What can hang from each mark
venosa: bozu falo lomi
vidu: pepadip
pepadip: fibi lomi vidu zeli
bozu: venosa
lomi: pepadip venosa
fibi: pepadip

Each row was made from one small tree. Brackets hold a mark, then the marks that hang from it, in alphabetical order. Every link used is in the known rows. Write each row's tree.
Known rows
[venosa bozu falo lomi]: [  7.0  17.0  -4.1 -12.1 -18.5  -3.2  -7.2  -8.7   6.8   6.7   4.5 -20.6
   7.1  -9.4  -2.7 -13.2  -0.4  -0.1  -3.4   4.2  16.2   2.0   5.6  -0.7
   3.6   7.8  -8.5 -38.1  -4.9  14.3 -13.0]
[fibi pepadip]: [  6.0  -2.5  -6.2  -3.1   7.3   1.3   2.9  -1.0   3.9  -2.3   1.8   3.3
   1.5  -5.8 -13.3  -3.4  -4.8  -3.5  -7.6   6.4  -3.5  -6.1   3.1   5.3
  -3.4  -0.4   0.6 -15.4  -5.9   6.2  -2.9]
[vidu [pepadip fibi [lomi [venosa falo]] zeli]]: [  1.2  11.5 -16.6 -21.0   2.9  -0.5  16.7   1.0 -14.2 -15.8 -13.6   5.4
  -9.0 -14.5 -13.1  -6.4 -12.9   7.7  12.3 -30.1  21.9  -6.0  26.4  -6.3
   1.5  24.3  16.0 -26.1 -27.9  14.9 -11.0]
[lomi venosa]: [ -2.8   4.9  -0.2  -1.0   2.3  -6.3  11.6   0.1  -9.7  -4.7 -12.1   3.0
  -1.3  -3.2  -1.1   0.1  -4.5   7.9   7.1  -2.4   7.8  -2.6   6.1  -0.8
  -5.5   6.8   4.4  -1.6  -0.3   5.9   4.2]
[venosa bozu falo [lomi [pepadip vidu zeli]]]: [  3.0  13.5 -11.0  -7.4 -26.8   0.1 -12.5  -6.4  -7.2  -7.7  -0.2 -10.6
  -1.9 -16.0 -23.0 -14.3 -18.8  -8.3  12.9 -12.1  19.9  14.2  25.4   0.1
  16.7   0.5  -9.6 -35.8  -7.4  18.9 -22.0]
[venosa bozu falo]: [  5.7  14.3  -1.9  -1.4 -14.8   2.1  -7.4  -3.2   4.5   0.3  11.4 -13.2
  15.1 -11.0  -1.9 -15.1  -1.0   2.5  -7.7  -0.6  10.0  -2.4   9.5   1.7
   0.3   6.2  -2.4 -24.7  -0.1   2.2 -14.8]
[pepadip fibi vidu]: [ -3.5   0.6  -4.2  -2.3   9.1  -0.1   0.8   8.1 -13.6  -3.8 -12.5   6.0
   1.5  -0.4   3.3   1.0 -10.1   5.4  17.4 -28.3   2.2  -3.3  14.4 -13.9
   0.0  -1.2  -3.4  -8.1   3.4   4.0  -8.3]
[pepadip fibi [lomi [venosa bozu]] vidu zeli]: [ -2.5  14.8 -23.8 -23.0  -0.4 -14.0   4.2  -0.3 -34.3  -8.7 -25.7   2.1
  -0.4  -4.9  -5.8  -6.8 -13.7   2.7  36.0 -59.8  18.0   1.1  39.2 -19.1
   8.4   1.8   5.3 -21.6  -8.7  21.6 -12.0]
[pepadip fibi [lomi [venosa bozu falo]] vidu]: [  0.8  24.0 -14.5 -21.4  -1.7  -7.2   7.8   4.1 -24.2  -2.7 -24.0  -6.3
   4.4  -8.5  -2.3 -17.2 -10.3  15.7  24.4 -46.8  18.3  -8.3  33.6 -19.0
   0.0  11.7   3.5 -39.0  -6.9  19.1 -14.4]
[bozu [venosa falo]]: [  1.6   5.1  12.8   4.1 -20.3   1.6   6.0   3.8   5.8   3.5   3.3  -6.6
   2.9   1.4  -0.7  -5.0   0.4  10.2 -11.1   3.0  13.3  -0.9  -1.9  -7.6
  -9.9  10.0   1.1 -20.9   7.7   0.9 -11.2]
[bozu [venosa falo [lomi [pepadip vidu zeli]]]]: [  1.4   7.4   3.4  -0.5 -33.1  -1.2  -0.5   0.2  -3.4  -6.1  -7.7  -7.4
 -16.3  -1.8 -23.3  -3.9 -20.5  -0.6   8.8  -8.9  23.1  13.4  14.5  -8.5
   5.2   2.6  -4.1 -29.5   1.1  19.0 -18.0]
[pepadip lomi vidu zeli]: [  0.2  -0.8 -12.6 -12.2 -11.9  -3.5  -9.1   1.2 -14.0  -5.5  -7.9   4.9
 -12.1   4.9 -10.8  -3.0  -8.9  -5.2  34.6 -32.9   1.7   2.8  21.3  -7.3
  14.4 -10.4   4.6  -3.1  -6.7   5.6  -1.9]
[pepadip fibi [lomi [venosa bozu falo]] vidu zeli]: [  3.6  19.3 -21.2 -21.0 -10.0  -7.2   2.6   2.3 -27.4 -10.1 -18.3  -3.8
  -0.4 -10.3  -7.0 -13.7 -16.1   8.1  31.2 -52.8  22.0  -4.8  41.4 -16.7
   7.8   9.2   7.0 -37.3 -10.3  18.0 -17.7]
[vidu [pepadip fibi [lomi venosa] zeli]]: [ -4.5   7.9 -17.6 -25.1  10.3  -6.7  18.4   0.2 -18.9 -10.9 -21.3  12.2
 -12.7  -7.9 -12.7   2.0 -12.3   2.5  17.8 -37.2  15.1  -0.3  25.1  -7.4
   3.8  19.5  13.6 -10.8 -27.7  20.5  -4.0]
[pepadip lomi vidu]: [ -0.2   2.4  -7.7 -11.8  -4.0  -3.4  -4.9   3.3  -8.6   2.4 -14.4  -1.5
  -6.7   6.9  -4.8  -5.6  -1.5  -0.4  26.8 -26.6  -2.8  -2.0  14.5  -8.7
   6.9  -7.6  -0.1  -5.1  -3.7  10.5   1.6]
[vidu [pepadip fibi [lomi [venosa bozu falo]] zeli]]: [  0.2  21.4 -20.6 -26.0  -1.1  -4.3  11.0  -2.5 -13.9 -12.6 -10.4  -0.4
   1.6 -17.9 -14.8 -11.9 -12.7   5.4   8.9 -36.7  24.8  -2.8  33.4  -5.3
   5.4  24.6  11.6 -34.3 -29.2  22.5 -18.5]
[fibi [pepadip lomi]]: [  9.6  -1.0 -14.0 -18.0   6.7  -6.0   4.3   0.4   1.0   2.1  -6.4  -0.9
  -5.9  -1.9 -16.4  -5.1  -3.2  -3.8   4.6  -8.6  -6.2  -7.9   8.9   0.9
   0.9  -1.9   7.5 -18.4 -15.0  14.4   4.0]

Which tree is each row?
[ -3.5  11.0 -18.2  -9.0   7.6  -8.3  14.9  -3.2 -26.5 -16.3 -18.9   7.8
   0.6 -18.9 -15.2   0.4 -16.7  -1.8   1.3 -25.0  20.9   8.9  26.9  -5.0
   2.0  12.7   5.4 -12.8 -12.2  17.4 -11.9] : [lomi [pepadip fibi zeli] [venosa bozu]]
[ 10.7  14.2 -21.9 -18.2 -17.5  -6.3  -0.5  -2.3 -15.3 -11.9  -6.9  -4.2
   2.2 -14.8 -24.4 -24.5 -17.0   1.5  26.1 -32.8  13.6  -9.2  36.6  -2.3
   5.5   2.3   6.6 -48.6 -13.2  21.4 -15.9] : [fibi [pepadip [lomi [venosa bozu falo]] vidu zeli]]
[ -2.1  16.3 -11.8 -16.4   8.5  -7.0   7.3  -6.5 -10.0   4.6 -17.4  -7.8
   0.5 -10.9  -9.8   3.0  -7.3  -5.0  -8.2 -11.9  16.2  11.9  11.8  -4.1
   3.7   7.6  -6.9 -24.2 -12.1  28.3 -13.2] : [venosa bozu [lomi [pepadip fibi]]]
[  6.8   1.5 -20.1 -16.5  -5.4 -11.1   6.7  -0.1 -18.4 -11.5 -17.9   8.0
 -13.5  -3.2 -23.4  -9.6 -16.4  -0.6  34.3 -34.3   4.5  -4.5  30.0  -6.1
   5.2  -3.9  10.0 -21.7 -12.9  17.5   0.2] : [fibi [pepadip [lomi venosa] vidu zeli]]
[ -1.6  15.6 -13.9  -3.5  -5.4  -0.2   4.6   1.6 -27.8 -21.1 -16.3   4.3
   2.5 -22.2 -19.9  -9.6 -22.5   5.3  14.7 -34.3  26.5   2.5  40.5  -8.5
   2.8  12.5   2.8 -31.8  -6.3  15.8 -24.2] : [lomi [pepadip fibi vidu zeli] [venosa bozu falo]]
[ -7.2  10.7  -9.1 -19.8   7.8  -4.1  16.3  -1.7  -7.6  -1.7 -16.4   4.8
  -8.7  -3.6 -14.7  -5.3  -4.5   4.3  11.5 -14.4   6.9  -1.6  12.1   0.1
  -0.1  17.3   8.3  -5.6 -17.8  19.8   6.8] : [vidu [pepadip [lomi venosa]]]
[  3.6  15.6 -15.7 -12.6 -14.1  -0.8  -6.5  -2.0 -15.7 -10.8 -10.6  -8.2
   1.1 -17.7 -18.8  -9.0 -21.3  -4.0  12.1 -27.1  28.5   8.6  30.6  -6.9
  11.3   4.6  -8.6 -39.7 -13.4  21.2 -27.5] : [venosa bozu falo [lomi [pepadip fibi vidu zeli]]]
[  3.8   0.7 -17.4 -17.1   0.8  -4.6  -2.6   6.4 -23.2  -7.3 -18.4   7.4
 -11.5   2.9  -5.1   1.4 -12.9  -2.8  34.7 -50.6   5.4  -1.5  26.5 -16.0
  13.8  -6.7   5.1  -7.4 -11.6  10.9  -7.0] : [pepadip fibi lomi vidu zeli]
[  8.9  -0.7 -19.7 -20.7  -1.0 -10.4  12.8  -2.8 -13.0 -10.4 -15.1   8.8
 -10.9  -4.9 -20.3  -5.6 -10.5  -2.1  14.1 -21.1   3.8  -5.0  18.6   1.1
  -0.1   1.0  16.0 -20.3 -19.1  14.4   2.3] : [fibi [pepadip [lomi venosa] zeli]]
[ -1.8  15.8 -15.4 -18.7  -1.8 -14.8   7.3  -4.4 -16.8   3.0 -20.0  -7.0
   1.1  -4.8  -4.6 -10.6  -1.0   3.7  12.3 -21.9   8.5   1.7  18.9  -6.7
   2.4   9.1   5.4 -13.5  -6.3  19.4   2.2] : [pepadip [lomi [venosa bozu]]]
[  5.2  17.2  -3.7  -9.9 -13.9  -1.3  -3.2  -9.1   2.1   3.8  -0.8 -17.1
   4.3 -18.2 -15.9 -12.3  -7.1  -4.7  -9.8  10.1  17.9   6.8   9.4   3.6
   3.9  10.5  -8.2 -35.7  -9.5  21.6 -14.8] : [venosa bozu falo [lomi pepadip]]
[ -7.5  17.1 -12.7 -10.1  18.1  -7.5  20.3  -1.2 -22.8  -6.8 -23.9   3.2
   6.7 -18.1 -11.0   0.0 -11.1   4.1  -3.3 -20.4  17.6   5.5  18.9  -8.3
  -4.9  14.1   1.5 -15.0  -6.8  21.7  -8.0] : [lomi [pepadip fibi] [venosa bozu]]
[ -4.2  -2.7  -5.8   2.7  -9.2   4.2  -6.1   0.8 -13.4 -12.0  -4.8   9.4
  -8.6  -6.6 -21.6  -0.1 -16.1  -9.7  16.4 -16.9   2.3   9.9  18.7   0.1
   8.3  -7.4  -1.4   2.6  -1.4   3.5  -7.0] : [lomi [pepadip vidu zeli]]
[  4.3   9.4  10.4  -8.9 -25.6  -5.9   4.8  -1.9  10.8   9.1  -2.8 -17.7
  -5.1   4.7  -2.3  -3.9   0.0   7.9  -8.0   6.8  20.6   4.9  -4.9  -7.6
  -8.7   9.7  -2.8 -32.3   2.9  12.5  -9.9] : [bozu [venosa falo lomi]]
[  0.4   9.9  10.8  -5.4 -20.8  -3.1   9.1  -4.2   6.0   4.6  -7.6 -13.7
  -9.6  -2.4 -17.3  -0.5  -4.8   5.3 -13.4  11.9  22.6   9.3  -3.7  -5.8
  -8.3  10.8  -2.6 -28.3  -0.5  19.2 -11.3] : [bozu [venosa falo [lomi pepadip]]]
[  1.0  21.0 -10.7 -15.9 -14.5  -8.3   0.9  -0.5 -15.4  -0.7 -15.1 -12.3
   4.3  -6.8  -7.2 -22.3  -8.5   9.0  27.0 -30.4  13.3  -5.4  28.6 -12.0
   2.1   6.7   1.8 -31.8  -1.2  17.0  -9.0] : [pepadip [lomi [venosa bozu falo]] vidu]
[  0.7  11.7   6.6 -10.3  -7.9  -2.8  16.5  -0.5  -1.9   0.8 -16.4  -8.9
  -6.6  -5.3 -10.3   4.1  -6.3   7.8 -15.3  -5.1  24.6   6.6   2.3 -14.7
  -8.8  15.7  -2.5 -35.7  -4.9  23.8 -15.6] : [bozu [venosa falo [lomi [pepadip fibi]]]]
[ -2.0  -2.1 -11.9   0.1   7.2   2.9   0.1   3.8 -21.8 -16.7 -14.7  14.4
  -7.6  -8.5 -14.5   5.6 -19.8  -4.6  15.0 -31.4   9.7   7.2  24.7  -8.8
   6.4  -4.3   0.9  -0.4  -5.7   8.5 -12.4] : [lomi [pepadip fibi vidu zeli]]
[  8.0  -7.6 -14.3  -1.3  -6.1   1.0  -5.8   1.5  -6.0 -13.0   2.4   8.7
  -6.6  -6.2 -19.9  -5.8 -15.8  -6.0  17.3 -15.0  -2.4  -1.9  20.5   2.0
   7.3 -11.2   0.2 -15.9  -5.0   3.4  -9.1] : [fibi [pepadip vidu zeli]]
[ -4.1   3.2 -11.1  -3.9   8.0  -3.5  12.1   4.3 -31.4 -20.6 -27.1  16.6
  -9.7  -7.8 -17.8   3.8 -21.8   3.0  21.8 -34.4  14.4   5.3  29.4 -10.7
   1.0   3.5   5.3  -4.8  -5.2  11.6  -8.0] : [lomi [pepadip fibi vidu zeli] venosa]
[ 10.7  -3.4 -20.4 -14.3  -7.4  -3.8  -5.7   0.8  -9.1  -6.1  -6.6   7.1
 -12.3  -1.7 -21.7  -6.2 -14.2  -8.5  26.8 -29.6  -4.4  -4.0  24.4  -3.3
  10.6 -11.6   6.7 -17.8 -12.7  13.0  -3.7] : [fibi [pepadip lomi vidu zeli]]
[ 13.3  12.2 -23.7 -22.8 -13.6  -7.9   4.2  -4.8  -9.5 -10.3  -3.1  -6.1
   3.2 -18.1 -20.9 -18.7 -13.9   0.1   7.9 -18.5  15.0  -5.3  28.3   1.7
   2.4   9.5  13.9 -45.8 -21.0  17.8 -14.1] : [fibi [pepadip [lomi [venosa bozu falo]] zeli]]
[ -6.4   6.5  -6.0  -2.4  16.5  -1.3  17.5   5.5 -28.2 -12.8 -32.6  12.4
  -4.3 -10.0 -12.7   2.6 -17.7   7.3  16.3 -27.9  11.9   0.5  21.1 -11.9
  -4.9   7.9   1.5  -6.6   0.1  16.1  -3.4] : [lomi [pepadip fibi vidu] venosa]
[ -1.9  20.8  -6.2  -7.7   8.2  -1.8  17.1  -3.0 -17.8 -11.4 -16.8  -1.8
   9.4 -22.7 -11.7  -7.1 -12.3  10.1  -8.6 -13.5  23.1  -1.2  19.9  -6.1
  -8.6  19.7   3.6 -30.6  -8.4  17.5 -16.8] : [lomi [pepadip fibi] [venosa bozu falo]]
[  0.6  13.7  -9.2  -3.1 -12.4  -3.8   6.3  -6.7 -14.9 -17.2  -2.3  -1.4
   2.7 -24.7 -19.9 -13.1 -14.6   0.2  -2.3  -6.2  23.0   5.9  23.9   4.2
   2.2  14.4   4.6 -23.4  -8.1   9.8 -16.8] : [lomi [pepadip zeli] [venosa bozu falo]]
[  1.3  22.1 -12.0 -18.7 -11.0  -9.1   6.2  -3.9  -9.5   0.8  -9.8 -13.3
   6.5 -10.5  -6.3 -16.8  -1.6   7.7   9.9 -18.4  15.7  -5.7  19.3  -6.0
  -1.6  14.8   6.1 -28.9  -8.1  15.1  -7.8] : [pepadip [lomi [venosa bozu falo]]]
[  0.1   6.8  -5.8 -14.6  11.9  -5.7   9.9  -2.5  -9.1   1.7 -22.1  -2.0
  -8.9  -7.2  -9.3   8.8  -7.9  -3.4  -2.9  -6.5  12.6   7.4   5.9  -6.4
  -0.9   5.8  -3.9 -15.7 -11.6  22.1  -4.9] : [venosa [lomi [pepadip fibi]]]
